What can hang from each mark:
Z515: Z110 Z753 Z969
Z969: Z745 Z753
Z110: Z515
Z745: Z515 Z753 Z909
Z909: Z745
Z753: Z51 Z515 Z909 Z969

Every row comes from one small tree of marks. The marks that hang from a mark follow it in brackets, in the order of their numbers. Every link used is in the known rows. Which tree was each row made from?
Known rows:
Z515(Z753): [ 1  0 23  0  3  1 -2 -4 -1  0  1 -2 -1 -2 -3 -1  1 -2  0 -1  0  0  3  1
  0  7  2 -1  3  1 10  4  1  3 -2  1 -1 -3  2  1  0  1 -2 -2  7 -2  4  2]
Z909(Z745): [ -5  -1 -17   3   8  -1   1  -4   1   6   2   2  -1   0   0  -7   2  -5
   1   2   1  -3  -1  -1   3   5  -3   0  -2   0  -7  -1   2   0   3   0
  -1  -1  -1  -1   3  -1   3  -1   4   1   1   1]
Z969(Z753): [ 1  0 -4 -1  1  0  3 -5 -1  0  2 20  2  0 -1  2  2  4  0  1  0 -2  0 -1
 -1  0  0  0 -2  0 -3  2 -2  9  0  0 -2  1  0  0  1  1 -2 -3 -2  2  0 -2]
Z969(Z753(Z51 Z909)): [  0  -1  -4  -3  -2   3   5  -7   0   0   6  24  -9  -7  -2   6   4   7
   4   0 -22   3  -3  23  -5   4   4  -5  -6  13  -4  -6   3   6  10   2
   1   5  -4  -3   9  -5   9  -3   3   0  -3   0]
Z753(Z515(Z110 Z969(Z745))): [  7  -5   0 -10   2  -3   6  -5  12 -14   0  -7   2  -8   1   7   8 -10
  10   4 -10  12  32 -14  -1   2   1  -4   7  -4  11   5   1  17   4  -3
  -3  -3  -5   6  -8  -8   3  -4  14   3   9   1]
Z110(Z515): [ -3   0  -1   1  -2   0   1   1   2  -1   3   6   9   5   2  -1   1   0
  -2   2  -2   2  -1   4   0   1   1  -3   3  -2   0  -2   1   4   3  -8
   1   0  -3  -2 -14   1   4  -2  -4   2   4   4]
Z515(Z110 Z753(Z51 Z969(Z745(Z909)))): [  8  -4  15 -13   9   1   5 -12   0 -17   5  -4  -7 -18   5   7   4  -3
   6   4 -28  18  13  24   7  11   3  -6  13  26  18   3  -6  19   4  -1
  -1   0  -5   6   6  -8  11  -1  25   0   6  -4]
Z909(Z745(Z515(Z110 Z753 Z969))): [ -1  -8   8  -3  14   1  -1  -8  14  -5   1  -1   4  -7  -6  -6   3  -6
   8   2  -8   7  32  14   5  14   4  -7   4  -5  15   6   2   9  -5   4
  -2  -6   1   3 -16  -6   4  -3  25   1  12   2]
Z753(Z515 Z909(Z745) Z969): [ -7  -5 -19  -5  17  -1   2  -8  -3   5   5   2   0  -7   1  -2   2   1
   8   1 -35  11   3 -12   8   9  -3  -6  -1  12  -5 -15  10   3  20   2
  -3   3  -2  -4   6 -13  20  -2  13  -2   5   2]
Z110(Z515(Z753(Z51 Z909(Z745) Z969))): [ -9  -7   3  -3  16  -2   2 -10  -3   1   9  11  -4  -5  -1  -5   4   3
   4   3 -36  14   5  29   7  16   3 -11   0  23   4 -10  11   8  19  -5
   0   2  -7  -2  -3  -8  22  -6  20  -2   9   6]
Z909(Z745(Z515 Z753(Z51 Z969))): [  1  -7  -6   4  13   2  -1 -17   1   6   6   1   2   8   7  -8   0   5
  10   2 -37  12   4  29   7  13  -9 -12   1  20   2  -2   6   2   5   4
  -2   6   6   4 -20  -6   2   1  10  -4   2   1]
Z745(Z753(Z515(Z110))): [  1  -6  23  -7   0   8  -3 -11   9 -15   1  -6  10   2   1   2   2   6
   7   0 -18   9   4 -13  -3  11  -4 -11  11  -4  14   0   6   2   1   0
  -1   1   3   4 -11  -4  -9   0   8  -2   5   3]
Z909(Z745(Z515 Z753)): [  0  -6  -4   8   8   5  -2 -13   8   9   3  -3  11   8   8 -10  -1  -6
   6  -1 -15   0  -2  10   4  13  -8  -8  -1  -1   0   1   3   2  -3   5
  -3   3   9   2 -17  -2  -6   1   3  -1   0   0]
Z745(Z515(Z110 Z753(Z51) Z969) Z909): [  5  -7  22  -7   3   8  -1  -5  10 -11   4   4  -2 -24  -1   4   1   3
   7   0 -26  12  32  35  -1  10   8 -10  11   6  23   7  -6   7  -6   6
   0  -1   3   4 -13  -9  12   3  23   0   6   5]
Z515(Z110 Z753(Z51) Z969(Z745)): [  7  -3  22 -10   3  -4   5  -9  11 -15   2  -4 -10 -10  -1   5   9  -8
   6   5 -10  10  35  24   0   9   7  -4   7   9  19  10   1  18  -1   0
   0  -5  -6   8  -1  -4   0  -6  25   0   9  -1]
Z745(Z515 Z753(Z51 Z969) Z909): [  4  -5  10  -1   4   9  -3 -11   0   2   7   0   3  -8  12   2  -3   9
   8   1 -43  15   4  33   5   9  -7 -13   7  23  10  -2  -3   3   1   6
  -1   9   8   3 -15  -7   7   5   6  -3  -4  -1]
Z753(Z51 Z515(Z110 Z969) Z909): [ -3  -5   6 -12   1   4   1  -2  10 -14   4   4  -7 -17  -6   8   6   8
  11   0 -35  16  29  12  -6   6   6 -10   5   7  12  -7   9   4  12   1
   3   1  -7   0  -1 -13  15  -1  19  -1   6   8]
Z753(Z51 Z515(Z110) Z909(Z745)): [ -8  -7 -14  -7   7   5   4  -8  10 -12   6   6  -3 -10  -3  -1   4   3
  11   0 -34  10   1   8  -4  12   2  -8   4   9  -1  -9  11   1  15   1
   2   3  -4  -2   3 -12  17   0  17   0   7   9]
Z909(Z745(Z515)): [ -2  -4 -21   6   8   2   3  -4   6   7   1   3   7   4   3  -8   0  -6
   5   0  -7  -1  -2   7   5   6  -4  -2  -2  -3  -8   0   0   1   0   3
  -3  -1   5   0 -14  -4   6   2   2   1   4   3]
Z110(Z515(Z753(Z51))): [ -3  -3  21   2  -1   0  -1  -4   0  -2   4   7   2   2   0  -1   2   5
   0   2 -12   4   1  23  -2   8   6  -7   5   9   9   3   5   4   5  -6
   2  -1   0   0 -18   2   5  -3   5  -2   7   9]

Which tree is each row?
[ 10  -3  16  -8   3   0   1 -13  11 -13   4 -12   1  -3   4   2   8 -11
   4   4  -6  10  32   6   2  10   0  -6   7   0  18   7   1  17  -6  -2
  -2   1  -6   8  -1  -2  -9  -6  14   2   2  -6] | Z515(Z110 Z969(Z745(Z753)))
[ -6  -3   5   0  10   1   0 -10   1   5   6   4 -10 -11  -2  -5   2  -3
   6  -1 -23   0  -1  23   0  17   3  -5  -3  15   2  -6   8   0  12   3
   0   0  -2  -2  12  -6  12  -3  17  -2   2   5] | Z515(Z753(Z51 Z909(Z745)))
[  8   1  13  -3   5   0   3  -6   3   1   4  -6  -2 -23   6   4   4 -19
   2   3  -6   4  30   1   3   7   4   0   5   2  14   8  -8  16  -3   1
  -4   0   0   4   9  -5   5  -3  13   2  -1  -5] | Z515(Z753 Z969(Z745(Z909)))
[  5  -5  -7 -10  -2  -1  14 -13  11 -18   3  18   0  -1   2   8  10   1
  11   3 -20   8   5   1  -5   5   0  -6   7   5   0   4  -1  20   7  -4
  -1   0  -3   5  -9  -5   2  -5   6   2  10   2] | Z969(Z745 Z753(Z51 Z515(Z110)))
[  2  -3   3 -10   4   0   2  -6   8 -13   2  19  -2  -9  -9   5   5   6
   2   4  -2   7  31   5  -1   2   6  -2   4  -4  10   5  -1  14  -3   1
  -1  -2  -6   3  -1  -1  -1  -4  13   3   6  -3] | Z515(Z110 Z969(Z753))
[ -8  -5 -17  -1   9   3   3  -6   4   6   4   2   2  -8   0  -4   3  -5
   8  -1 -23   2  -4 -14   0  10  -2  -4  -3   3  -7 -11   9   0  14   1
  -1   3   0  -4   6 -10  13  -1   7   1   2   5] | Z753(Z515 Z909(Z745))
[  6  -5  21 -16  10  -3   6 -13   1 -19   3  -4 -10 -10   0   8   7  -2
   8   3 -34  18  13  29   7  14   5  -8   5  27  16  -4   4  17  13  -1
  -1   0 -12   3   9 -11  13  -5  28  -1  10  -1] | Z515(Z110 Z753(Z51 Z909 Z969(Z745)))
[ -8  -4   6   0  13   0  -2  -7   4   7   7   6   1 -12  -4  -4   5  -9
   0   3 -16   4  25  11   4  16   6  -7  -1   1   8  -5   9   9  11  -5
  -2  -2  -6  -2  -1  -6  16  -6  18   1   6   5] | Z110(Z515(Z753(Z909(Z745)) Z969))
[ -6  -4   5  -5  19  -2  -1 -10  -6   5   5   0  -4 -10  -3  -4   1  -2
   3   2 -23   8   7   6  11  16   1  -6  -1  17   4 -11   8   5  14   2
  -3   1  -4  -2  14  -9  15  -4  20  -2   5   0] | Z515(Z753(Z909(Z745) Z969))
[ -1  -6   6 -12   2   5   2  -3   9 -14   1   0   2 -10  -4   5   3   3
   8  -1 -24  10   4  -7  -2   7   2  -7   5   0   7  -9   6   2   9   1
   1   1  -5  -4   2 -11  11  -1  12   0   7   5] | Z753(Z515(Z110) Z909)
[  0  -4  11  -3   4   8  -3 -12  -4  -1   7  -1   0 -12  10   3   0  11
   9   1 -47  17   4   5  -2   9  -7 -13  11  21   9  -4   0   0  12   3
  -1   9   8   2  -6  -9   7   4   6  -5  -3   2] | Z745(Z753(Z51 Z515 Z969) Z909)
[  9  -1   6   0   0   4   1 -13   6   1   8  -6  -6 -17  13   3   5 -12
   5   2 -23   8  26  20  -2   8  -2  -6   3  13  10   6  -4  11  -2   0
  -1   8   0   6   5  -6  -1   0   6   1  -9  -4] | Z515(Z969(Z745(Z753(Z51) Z909)))
[ -4  -3  -4  -5  -1   0   3  -4   4   0   9  31  -5 -10  -2   5   7   7
   1   4 -25   9  23  29  -4   3   6  -7  -3  10   1  -5   6  12  10  -6
   2   3  -8  -1  -5  -5  15  -6   6   2   1   5] | Z110(Z515(Z969(Z753(Z51 Z909))))
[  9  -7  19 -10   1   1   8 -11  11 -15   4  -1  -1  -6   3   4   5  -7
  10   0 -29   8   5  36   2  15   5  -9   3  11  14  -1   3  17   3   1
   0   0  -5   2  -7 -10  11  -4  20   1  10   4] | Z969(Z745(Z515(Z110 Z753(Z51 Z909))))
[ 11  -2 -14   0  -1   4   7  -4   6   0   2  -2   8  -9  13   2   2 -15
   6   0 -12   1  -1   8   5   2  -5  -1   2   2  -2   2 -12  14  -5   0
  -3   4   3   2  -8  -8   7   4  -2   4  -1  -3] | Z969(Z745(Z515 Z909))
[  1  -6  18  -7   1  11  -4 -11  12 -15   7  -2   0 -21   2   5   3   6
   9  -1 -35  17  29   8  -8  11   0 -14  14   6  20   3   2   2   1   3
   1   6   3   5  -6  -8   2   4  15  -2   0   4] | Z745(Z753(Z51 Z515(Z110 Z969)) Z909)
[  7  -6  15 -11   1   2   3 -15  13 -14   8  -7  -8 -10   4   5   9  -7
   7   2 -30  14  30  30   0  13   2 -10   2  14  16   0   8  14   3   0
   1   4 -11   6   8  -8   1  -5  19   1   0  -3] | Z515(Z110 Z969(Z745(Z753(Z51 Z909))))
[ -1  -3  21  -8   8  -1  -1  -8  -8  -2   3   3 -10 -10  -3   4   1   9
   4   2 -34  13   7  27   5  11   5  -9   1  25  11  -9   6   3  14   4
   0   1  -4  -1   9  -9  14  -3  19  -6   2   3] | Z515(Z753(Z51 Z909 Z969))
[  3  -5  21  -6  10   1  -1  -7  -4   1   2   0   4  -6   0   3   0   4
   7   0 -31  11   7  17  11  11   1  -9   1  13  12  -9   2   7   7   5
  -2   1   0  -2  -7 -11  14  -2  16  -2   7   1] | Z745(Z515(Z753(Z909 Z969)))
[  0  -4   3 -13   2   2   3  -7   9 -13   6  23 -11 -16  -8   8   7   9
   5   2 -23  13  29  29  -3   5   9  -7   0  10   9  -2   4  12   6   3
   2   1 -10   0  10  -8  10  -4  19   0   3   0] | Z515(Z110 Z969(Z753(Z51 Z909)))
[  8  -3  18 -11   4   3   4  -8   9 -16   6  -3  -8 -25   3   7   5 -11
   5   3 -16  12  34  23  -1  11   8  -5  10  11  21   9  -6  17  -3   0
   0  -1  -4   7   7  -6   7  -1  24   1   5  -1] | Z515(Z110 Z753(Z51) Z969(Z745(Z909)))
[  5  -6  26  -6   5   3  -1  -4  12 -10   0  -3   5  -8  -7   2   2   1
   7   2  -9  10  34  15   2   9   6  -8   8  -6  23   6  -1  10  -9   6
   0  -7   2   4 -19  -5   2  -2  21  -1  11   4] | Z745(Z515(Z110 Z753 Z969))
[  0  -4  26 -12   9  -2   0  -8  -1 -17   2   1  -7  -5  -6   3   3  12
   5   4 -22  18  13  25   4  10   5  -8  11  20  19   0   3   6   6   2
   1  -3  -4   5  -4  -3   6  -4  24  -3  11   2] | Z515(Z110 Z753(Z51 Z969))
[ 10  -7  -8  -9   5  -4   9  -8   8 -16   1  -1  -1   4   6   3   5   0
  12   4 -28  19  11  32   9   4  -2  -8   7  18   7   2  -1  18   4   0
   0   2  -5   6 -20  -8   8  -2  16   1  11   0] | Z753(Z51 Z969(Z745(Z515(Z110))))
[ -4  -4  -1  -9   5   1   2  -4  -5  -2   4   4  -6  -8   1   6   1  11
   9   0 -45  17   4   8   1   4  -1 -11   1  20   1 -13   8   0  21   2
   1   4  -3  -2   0 -13  18  -1  11  -4   3   6] | Z753(Z51 Z515 Z909 Z969)
[  3  -2 -11  -5  -1  -4   9  -8   6  -2   8  25  -4  -7   4   6  12  -7
   5   6 -23   8  24  28  -1   3   4  -6  -5  10   0  -1   4  24  12 -10
   1   4 -12   1  -4  -7  14  -7   6   3   2   1] | Z110(Z515(Z969(Z745 Z753(Z51 Z909))))
[  4  -7  13   0  -3   9  -1 -11   6   2   6   0   2   1   6   1  -1   4
   9  -3 -37   6  -4  34  -2  11  -3 -12  -3  12   7  -6   6  -2   4   5
   1   7   4   0 -10  -7   2   1   3  -2  -4   4] | Z745(Z515 Z753(Z51 Z909))
